What can hang from each mark:
rerisu: gire rika vune
rumal: zile
zile: gire rerisu rika vune
vune: gire rika
gire: rerisu
rika: vune zile

Every row comes from one small tree of marks. The marks that hang from a mark follow it in brackets, in alphabetical order. Every link used is in the known rows. Which tree was each row made from?
Known rows:
vune[gire rika]: 0.465, -1.984, 0.248, 1.442, 0.050, 2.177, -2.391, 0.041, -3.257, 0.169, -1.591, -1.489, -0.667, 0.734, 0.739, 0.396, -0.043, 0.656, -2.081, -0.141
vune[gire[rerisu] rika[zile]]: -0.400, -2.578, 0.814, 1.720, 0.221, 1.486, -4.685, 0.015, -3.096, 0.088, -1.305, -2.564, -1.436, 0.425, 0.807, 0.750, -1.377, 0.937, -2.168, 0.319
rika[vune zile[rerisu[gire]]]: -0.579, -2.929, -0.237, 0.663, -0.288, 2.699, -2.859, 1.973, -3.897, 0.270, -0.881, -1.187, -2.502, -1.731, 0.847, 2.152, -0.695, -0.290, -2.420, 0.299
rerisu[rika[zile] vune]: 1.028, -2.920, -1.349, 0.564, 0.301, 2.632, -3.054, 1.411, -3.994, 0.169, -0.820, -0.424, -1.270, 0.674, 1.873, 0.941, -0.778, -1.581, 1.091, -0.441
rumal[zile[rerisu[gire rika]]]: 0.647, -2.040, -3.088, -0.588, -0.250, 3.435, -3.364, 0.269, -4.351, 0.188, -0.173, 0.145, -1.548, -2.386, 0.816, 2.118, 0.574, -1.752, -4.698, 0.214
gire[rerisu[vune[rika]]]: 0.346, -2.592, -0.602, 0.385, -0.700, 2.292, -5.897, 1.754, -4.037, 0.093, -1.299, -1.428, -0.557, -0.989, 1.465, 1.346, -0.806, -0.650, -1.522, -0.485
rumal[zile]: 0.811, -1.832, -0.056, 0.333, 0.179, 2.136, -3.418, 0.527, -4.326, 0.858, -0.462, -0.702, -2.378, -0.398, 0.873, 1.280, 0.562, -0.661, -0.985, -0.392
vune[gire[rerisu]]: 0.008, -1.730, 1.092, 0.510, -0.429, 1.720, -3.065, -0.779, -3.723, 0.113, -0.301, -1.718, -1.535, -0.573, 0.903, 0.746, -0.361, 1.139, -2.540, -0.348
rerisu[rika vune]: 1.441, -2.334, -1.648, -0.133, -0.340, 3.021, -2.280, 1.299, -4.286, 0.074, -0.730, 0.008, -0.614, -0.100, 1.713, 0.984, 0.115, -1.518, -0.103, -0.863
rumal[zile[gire rerisu rika vune]]: 0.525, -1.535, 1.966, 0.653, -0.413, 1.805, -5.884, 2.298, -4.984, 0.068, -1.263, -0.763, -0.878, 1.089, -0.383, 2.142, 1.525, 0.080, -3.974, -0.546
rika[zile[gire[rerisu] vune]]: 0.206, -2.156, 3.378, 0.894, 0.112, 0.878, -5.389, 1.120, -4.396, 0.140, -0.727, -1.540, -2.153, 1.026, 0.285, 1.948, -0.399, 0.580, -1.540, -0.609
vune[gire[rerisu[rika]]]: 0.692, -1.843, -0.529, -0.085, -0.456, 2.326, -1.843, -0.771, -3.701, -0.242, -0.258, -1.311, -1.003, -0.705, 0.924, 0.792, -0.021, 0.550, -3.003, -0.359
rumal[zile[vune]]: 1.112, -1.753, 0.197, 0.614, 0.380, 2.194, -3.958, 0.538, -4.446, 0.485, -0.648, -0.487, -2.148, -0.045, 0.520, 1.759, 1.060, -0.574, -2.771, -0.229
rika[vune zile[gire]]: 0.307, -2.467, 2.453, 0.943, 0.140, 1.702, -2.184, 2.964, -4.156, 0.480, -1.371, -1.589, -2.701, 1.179, 0.390, 1.501, -0.064, 0.508, 1.668, -0.922
zile[gire[rerisu]]: 0.298, -1.651, 2.734, -0.155, -0.741, 1.266, -4.047, 0.839, -4.553, 0.395, -0.433, -1.341, -1.675, -0.198, 0.533, 1.512, -0.050, 0.575, -0.736, -1.236
zile[vune]: 0.957, -1.852, 1.343, 0.699, -0.093, 1.824, -2.827, 0.374, -4.272, 0.323, -0.779, -0.588, -1.510, 0.324, 0.700, 1.439, 0.693, -0.016, -2.237, -0.524
zile[gire[rerisu] rika vune]: 0.363, -1.421, 3.986, -0.050, -0.649, 1.209, -5.461, 1.581, -4.861, -0.060, -1.419, -1.669, -0.683, 1.341, -0.462, 1.629, 0.654, 1.370, -3.225, -1.153
rika[zile[rerisu vune]]: 0.095, -2.619, 1.365, 1.735, -0.124, 1.391, -4.371, 1.021, -4.031, 0.187, -0.454, -0.765, -1.917, 0.141, 1.064, 1.986, -0.180, -0.420, -2.673, 0.209
rumal[zile[rerisu[gire]]]: 0.002, -1.971, -1.646, 0.083, -0.284, 2.801, -4.526, 0.172, -4.374, 0.527, -0.208, -0.271, -1.964, -2.294, 0.848, 2.089, 0.150, -1.193, -4.204, 0.296
rumal[zile[rerisu[vune] rika]]: 0.308, -2.279, -0.754, 0.443, -0.634, 2.650, -6.231, 2.435, -4.666, 0.292, -1.050, -0.695, -0.776, -0.279, 1.148, 1.515, 0.392, -1.165, -2.212, -0.276

Write each row's tree:
0.468, -2.344, 0.218, 1.437, -0.699, 1.866, -4.311, 1.469, -3.944, -0.034, -1.260, -0.747, -0.442, -0.534, 0.735, 2.060, 0.597, -0.459, -4.562, 0.036 => zile[rerisu vune[rika]]
-0.096, -2.702, 1.589, 1.827, -0.289, 1.240, -4.902, 2.325, -3.850, 0.320, -1.436, -1.332, -1.246, 0.944, 0.742, 1.662, -0.591, -0.303, -0.696, -0.278 => vune[rika[zile[gire rerisu]]]
0.351, -1.654, 1.322, 0.794, -0.240, 1.706, -3.599, -0.773, -3.823, -0.233, -0.474, -1.538, -1.298, -0.132, 0.549, 1.181, 0.105, 1.210, -4.399, -0.142 => zile[vune[gire[rerisu]]]
0.137, -1.705, 1.671, 1.356, -0.612, 1.919, -3.665, 0.411, -3.985, -0.361, -1.236, -1.246, -0.094, 1.039, 0.183, 1.069, 0.804, 1.230, -5.240, -0.026 => zile[rerisu rika vune[gire]]
1.253, -2.164, 1.515, 0.816, 0.493, 1.745, -2.762, 1.301, -4.267, -0.041, -1.061, -0.516, -1.389, 2.104, 0.386, 1.603, 0.405, -0.370, -0.673, -0.716 => rerisu[rika[zile[gire vune]]]
-0.056, -2.237, 1.647, 1.521, 0.353, 1.409, -4.418, -0.572, -3.553, -0.142, -0.552, -1.965, -1.936, 0.614, 0.697, 1.187, -0.757, 1.162, -3.258, 0.274 => rika[zile[vune[gire[rerisu]]]]
0.302, -2.097, -0.136, 2.083, -0.422, 2.099, -3.686, 0.477, -3.414, -0.390, -1.360, -1.088, -0.052, 0.094, 0.605, 1.421, 0.499, 0.365, -5.414, 0.406 => zile[rerisu vune[gire rika]]
0.632, -2.305, -1.653, 0.536, -0.861, 3.105, 0.310, 1.458, -3.618, -0.429, -0.622, -0.936, -1.092, -1.163, 0.846, 1.343, 0.913, 0.214, -3.171, -0.191 => zile[rerisu[rika[vune[gire]]]]
-0.047, -2.417, 0.899, 2.376, 0.130, 1.610, -3.583, -0.054, -3.497, -0.151, -0.564, -1.070, -1.478, 0.733, 0.958, 1.319, -0.275, 0.373, -3.522, 0.541 => rika[zile[rerisu vune[gire]]]
0.644, -2.103, 3.053, 1.392, 0.509, 1.159, -3.929, 1.302, -4.291, 0.312, -1.100, -0.953, -1.994, 2.120, 0.345, 1.574, 0.025, 0.245, -0.188, -0.690 => rika[zile[gire vune]]
0.324, -1.915, 1.954, 0.771, -0.896, 1.718, -4.417, 1.436, -4.474, 0.012, -1.148, -0.929, -0.514, 0.407, 0.287, 1.702, 0.942, 0.385, -4.391, -0.283 => zile[rerisu rika vune]
0.143, -1.508, 2.347, 0.563, -0.361, 1.703, -4.397, -0.161, -4.021, -0.332, -1.261, -2.025, -0.474, 0.848, -0.081, 0.875, 0.356, 1.927, -4.958, -0.251 => zile[rika vune[gire[rerisu]]]
1.093, -2.098, -1.077, 0.205, -0.170, 3.170, 0.895, 1.082, -3.577, -0.231, -1.106, -1.156, -1.339, -0.079, 0.636, 0.806, 0.868, 0.547, -1.606, -0.514 => rerisu[rika[vune[gire]]]
0.030, -2.060, 0.768, 0.340, -0.650, 2.278, -1.708, 0.964, -3.677, -0.062, -0.736, -2.152, -2.048, -1.153, 0.594, 1.123, 0.019, 1.563, -2.353, -0.418 => rika[vune[gire[rerisu]]]
0.678, -2.641, -0.660, 0.894, 0.448, 2.828, 0.124, 1.314, -3.332, -0.134, -1.161, -1.551, -2.033, 0.677, 0.760, 0.791, 0.001, 0.467, -0.480, -0.086 => rerisu[rika[vune[gire] zile]]
0.576, -1.852, 2.322, 0.622, -0.499, 1.376, -5.460, 1.558, -4.307, -0.098, -1.522, -1.524, -0.677, 0.408, -0.073, 2.042, 0.358, 0.562, -3.364, -0.775 => zile[gire[rerisu] vune[rika]]
0.918, -2.049, 0.863, -0.900, -0.984, 2.390, -1.628, 2.653, -4.534, -0.136, -0.801, -1.371, -1.732, -0.881, 0.231, 1.944, 0.785, 0.392, -1.043, -1.347 => zile[gire[rerisu[rika[vune]]]]
-0.080, -3.150, -0.150, 1.153, -0.072, 1.925, -6.601, 1.977, -3.754, 0.195, -1.394, -1.862, -1.180, -0.124, 1.624, 1.351, -1.730, -0.728, -0.427, -0.067 => gire[rerisu[vune[rika[zile]]]]
0.996, -2.384, -1.524, -0.654, -0.809, 2.697, -3.764, 1.124, -4.374, -0.115, -0.371, -0.572, -0.775, -1.251, 1.677, 1.367, -0.320, -1.095, -1.267, -0.823 => gire[rerisu[rika vune]]
0.031, -2.544, 1.761, 0.677, -0.215, 1.458, -6.046, 1.956, -4.403, 0.242, -0.716, -1.389, -1.721, 0.646, 1.303, 1.401, -1.374, -0.343, 1.155, -0.902 => rika[zile[gire[rerisu[vune]]]]
0.713, -1.370, 2.283, 0.054, 0.018, 1.840, -4.651, 1.794, -4.813, 0.654, -1.537, -1.157, -1.485, 1.709, -0.240, 1.111, 0.963, 0.370, -0.586, -1.068 => rumal[zile[gire rika]]
0.408, -2.182, 1.451, 2.045, 0.807, 1.637, -2.989, -0.383, -3.484, 0.046, -0.971, -1.311, -1.762, 1.740, 0.741, 0.802, -0.344, 0.782, -2.063, 0.229 => rika[zile[vune[gire]]]
0.304, -1.601, 0.398, 1.318, -0.085, 2.296, -4.787, 0.584, -4.129, -0.169, -1.120, -1.179, -0.689, 0.694, 0.005, 1.386, 1.162, 0.644, -5.789, 0.357 => rumal[zile[rerisu rika vune[gire]]]
0.408, -2.476, -0.034, 1.183, -1.023, 2.159, -5.346, 2.958, -4.248, -0.018, -1.537, -0.479, 0.074, 0.192, 1.199, 1.665, -0.126, -1.032, -0.906, -0.754 => zile[gire rerisu[vune[rika]]]
0.211, -2.057, 1.686, 0.463, -1.160, 2.010, -5.323, 3.006, -4.794, 0.013, -1.401, -0.656, 0.110, 1.051, 0.820, 1.322, 0.180, -0.239, -0.791, -1.147 => zile[gire rerisu[vune] rika]
1.118, -2.603, -0.041, 0.550, 0.263, 2.338, -3.346, 2.196, -4.287, 0.072, -1.067, -0.345, -1.037, 1.729, 1.409, 1.101, -0.527, -1.277, 1.972, -1.010 => rerisu[rika[zile[gire]] vune]
0.814, -2.351, -0.485, -0.916, -0.903, 2.725, -1.264, 1.944, -4.219, -0.058, -0.595, -1.376, -1.945, -1.934, 0.687, 1.804, 0.600, 0.060, -1.911, -0.775 => gire[rerisu[rika[vune]]]
0.626, -1.942, 0.245, -0.094, -0.334, 2.211, -6.443, 1.946, -4.841, 0.322, -0.496, -0.853, -1.643, -0.434, 0.993, 1.728, -0.140, -0.839, -0.443, -1.006 => rumal[zile[gire[rerisu[vune]]]]
0.637, -1.983, -0.332, 0.973, -0.295, 2.128, -4.717, 0.903, -4.475, 0.280, -0.230, -0.306, -1.839, -1.015, 0.729, 2.281, 1.066, -0.935, -4.275, 0.133 => rumal[zile[rerisu vune]]
0.588, -2.952, -1.044, 0.111, -0.127, 2.387, -4.501, 1.380, -4.099, -0.027, -0.415, -1.009, -1.464, -0.468, 1.822, 1.307, -1.193, -1.237, -0.191, -0.405 => gire[rerisu[rika[zile] vune]]
0.614, -2.337, -1.075, 1.509, -0.012, 2.752, -3.582, 0.934, -3.374, -0.079, -1.795, -1.136, 0.096, 0.865, 1.420, 0.343, -0.542, -0.171, -1.256, -0.216 => rerisu[vune[gire rika]]
